Each row was made from one small tree. The marks that hang from a mark follow it in brackets, in the order of their numbers. Every link used is in the known rows. Write each row's tree.
Known rows:
K_343(K_219): [  5  35 -28 -36  -9  14   4  -9   4   4 -42 -30 -26  29   2  20  -7   3
 -22 -11   2  -8  -6  18 -19]
K_609(K_695(K_477)): [ -1  17  -7 -24  -8  18  -4   2   5   6 -39 -15 -22  37 -20  18 -16  24
  -4  32  -1 -11   1  12 -18]
K_695(K_477): [  3  22 -19 -23 -35  19   0   4   2   4 -37  -8 -20  37 -10  21 -13  19
 -13  16   3  -6  -6  15 -20]
K_695(K_609): [  3  23  -9 -32 -16  11   3  -1   4   8 -13   6 -30  41 -14  20  -4  -1
 -11  17   5 -13  -7  19 -19]
K_343(K_797): [  1  27 -21 -20 -10  11  -3  -2   7   6  -1 -23 -31  41  -6  20 -15  -3
 -15  -5   5 -10  -5  24 -17]
K_728(K_343(K_219(K_583) K_797) K_614): [  4  58 -34   2  23  -8  -1   2   5  -9 -27 -64 -18  34   3  21  -8 -34
  -8 -39 -11  -9   7  -9 -22]
K_583(K_219): [  2  25 -16 -39 -13  29  -3  -1  -5   4  -4 -27 -20  33  -6  21  -7  10
 -29   1   5 -18  -2  31 -19]
K_477(K_575 K_614(K_728)): [-16  -1  -4 -30   8  -3   5   1 -12   6 -49 -26 -12  57 -15  16 -11  -4
   3   7  -4  -9 -10  39 -22]
K_477(K_614(K_728(K_343(K_219 K_797)))): [ -6  24 -25   9  15  -1  -6   1   4   2 -66 -44 -15  36  -1  19   0 -30
   0 -20 -15  -9  -8  33 -25]
K_728(K_343 K_614(K_477(K_575))): [ -9  44 -21  -2   9   3  18  -3  -8 -15 -15 -52 -12  52 -16  19  -9 -19
   3 -10  -8 -11  -2  16 -17]
K_614(K_728): [  3  12  -5 -23 -11  18   8   6  -9  10 -30 -15 -14  38  -9  13 -15   5
 -13  11   1  -6 -10  31 -21]
K_695(K_477(K_575 K_614) K_609): [-16  13 -14 -20 -17 -11  -8  -3   4   4 -53   4 -25  61 -18  25   0   2
  10  27  -7 -15  -6  19 -23]
K_797(K_343(K_728)): [  4  26 -17 -47 -22  11 -19   7   2  11 -44 -21 -27  38 -18  17 -12   1
 -12   8   4  10  -6  17 -18]
K_343(K_219 K_728(K_614(K_477)) K_797): [  7  40 -66   5  -3   1 -24 -17  20  -6 -18 -40 -11  35   4  20 -12  -6
 -13 -12 -18   9   1   6 -16]
K_695(K_477(K_575 K_614(K_728)) K_609): [-17   1  -4  -6  -7 -10  -8   5  -4   9 -65   5 -12  59 -15  20  -3   1
  16  34 -13 -12 -10  29 -26]
K_614(K_477(K_575) K_728(K_343)): [-13  32  -9   6  12  13  29   8  -4   1 -40 -40  -9  41  -7  13  -8 -17
   7  10 -10  -6 -11  38 -19]
K_219(K_583): [  5  25 -17 -42  -8  10  18  10   2   4 -22 -25 -21  37 -10  16 -16   2
 -16   2   4  -2   1   6 -18]
K_609(K_695): [  1  16  -2 -42   8  17   3  -3   1   6 -19 -22 -28  39 -23  15 -15  13
  -9  19   4 -14   1  20 -16]
K_477(K_575 K_614): [-14  10 -12 -49  -1  -4   5  -5  -7   0 -37 -27 -23  59 -19  20  -8  -4
  -3   0   2 -13  -7  29 -20]
K_609(K_695(K_477(K_575))): [-13  23   0 -28   8   6   0  -2   3   7 -44 -29 -25  47 -18  18 -16  18
   5  29  -3 -14   0  16 -17]
K_477(K_614(K_728)): [ -3  -6 -12 -27 -11   9   0   6 -12   5 -42 -12  -9  47 -18  15 -11   1
  -5   9  -4  -7  -8  34 -23]
K_609(K_695(K_477(K_575 K_614))): [-19   5  -6 -32   8  -5  -8  -4   1   2 -60 -24 -20  58 -27  20 -11  15
  12  29  -7 -16   2  19 -19]
K_343(K_219 K_728): [  8  29 -37 -45 -15  16  -4  -8  10   8 -48 -20 -23  27  -1  19  -5   2
 -21  -1  -5   6  -7  14 -18]

Write each row's tree:
[ -7  58 -36   2  17  -3  14 -12  -1 -16 -40 -65 -12  42  -1  20  -3 -23
  -1 -23 -13 -10  -3  11 -20]
K_728(K_343(K_219) K_614(K_477(K_575)))
[-16   0  -9 -14 -11  -3  -2   7  -8   6 -69 -17  -7  57 -13  19 -12   9
   9  20 -10  -7  -9  32 -25]
K_695(K_477(K_575 K_614(K_728)))
[ -3  23 -20 -14  15  -2  14  14  -3   0 -83 -44  -4  33  -4  16  -1 -27
   1 -12 -17  -4  -1  14 -26]
K_477(K_614(K_728(K_343(K_219(K_583)))))
[ -6 -11  -5 -12  -2   7 -14   8  -4   7 -67 -11  -6  46 -25  15 -15  19
   9  38 -12  -9   0  25 -23]
K_609(K_695(K_477(K_614(K_728))))
[ -1  27 -16   9  -4  24  25  12  -2   1 -35 -28  -7  31  -7  13  -7 -10
  -3  11  -8  -3  -9  35 -20]
K_614(K_477 K_728(K_343))
[  8  48 -26 -16   2   8   2  -5  -8 -10 -39 -49 -17  33  -8  21  -2 -19
 -13 -30  -6 -12  -2   5 -23]
K_728(K_343(K_219) K_614)
[  0  40 -31  13   2  19  22   2   3   0 -61 -41  -6  24   7  14  -2 -15
  -6   0 -14  -3  -9  30 -21]
K_614(K_477 K_728(K_343(K_219)))
[  8  44 -54 -12 -12   0 -30  -8   8  -5 -53 -50 -11  37  -5  18 -10  -2
 -11 -11 -13  15   0   5 -18]
K_797(K_343(K_219 K_728(K_614(K_477))))
[ -6  37 -32 -22  -2  -7 -21  -3  -1  -4 -30 -48 -12  55 -18  16 -16  -6
   1   1  -9  11  -2  11 -16]
K_797(K_343(K_728(K_614(K_477(K_575)))))
[ -4  31 -22  31   5  16  12   9   8   2 -21 -34 -12  33  -1  14  -9 -20
   0   4 -10  -4  -8  37 -19]
K_614(K_477 K_728(K_343(K_797)))
[  3  40 -17   0   6   4  -7   4  -5  -8   4 -41 -24  44 -15  22 -11 -25
  -7 -25  -1 -14   1  10 -21]
K_728(K_343(K_797) K_614)
[-10  29  -7 -18 -16   0   0  -2   7   9 -37   1 -29  51  -9  23  -4   5
   3  27  -2 -14  -8  14 -20]
K_695(K_477(K_575) K_609)
[ -2  40 -53 -20   5  -3  -5 -19   8  -7 -36 -47  -9  44  -1  18  -9  -5
  -8  -7 -17   7  -2   6 -17]
K_343(K_219 K_728(K_614(K_477(K_575))))
[  6  40 -31 -43 -13   6 -24  -2   8  11 -67 -37 -27  30  -4  18  -7  -2
 -16  -7  -3  11  -7  12 -19]
K_797(K_343(K_219 K_728))
[  9  42 -50 -19  10 -10 -20  -4  14  -1 -24 -45 -14  35   2  19 -15 -16
 -14 -23 -16   9   7 -15 -19]
K_343(K_219(K_583) K_728(K_614) K_797)
[ -4  18 -17 -11   6   6   5   4  -6   1 -80 -35 -10  34  -7  18   2 -22
  -2 -11 -12  -8  -8  31 -26]
K_477(K_614(K_728(K_343(K_219))))
[  0  46 -21  10  25   0  11  13  10   6 -53 -53 -15  24  11  15  -7 -33
  -5 -19 -13  -4  -2  11 -23]
K_614(K_728(K_343(K_219(K_583) K_797)))
[ -4   6 -20 -16 -33   1 -13   2   6   3 -49  18 -21  51 -20  25   0   9
   1  29  -5 -11  -5  16 -24]
K_695(K_477(K_614) K_609)
[  5  51 -43   7   0   9  10  -7   2 -16 -35 -51 -10  31  -3  20  -3 -15
 -10 -21 -12  -8  -1   8 -20]
K_728(K_343(K_219) K_614(K_477))
[  6  44 -33 -45  -4  -2 -14   8  13  10 -72 -43 -22  30  -1  17 -10  -8
 -13  -8  -7  16   1  -5 -19]
K_797(K_343(K_219(K_583) K_728))
[-12  45 -24  10  20   7  26  -2   2   0 -65 -55  -9  34   8  14  -2 -21
   3  -4 -16  -6 -11  34 -20]
K_614(K_477(K_575) K_728(K_343(K_219)))
[ -4  26 -37 -24  -4   2  -2  -9   1  -6 -11 -32  -9  53 -15  17 -15  -1
  -3   7 -12   6  -2  12 -15]
K_343(K_728(K_614(K_477(K_575))))
[ 10  34 -59 -14 -13   8 -11 -15   9  -7 -34 -33  -6  34  -3  18  -9   2
 -15  -4 -17  11  -1   4 -17]
K_343(K_219 K_728(K_614(K_477)))
[  6  32 -38 -17 -18   6 -26   2   1  -4 -26 -35 -11  43 -19  16 -17   1
  -7   3  -8  15   0   8 -17]
K_797(K_343(K_728(K_614(K_477))))
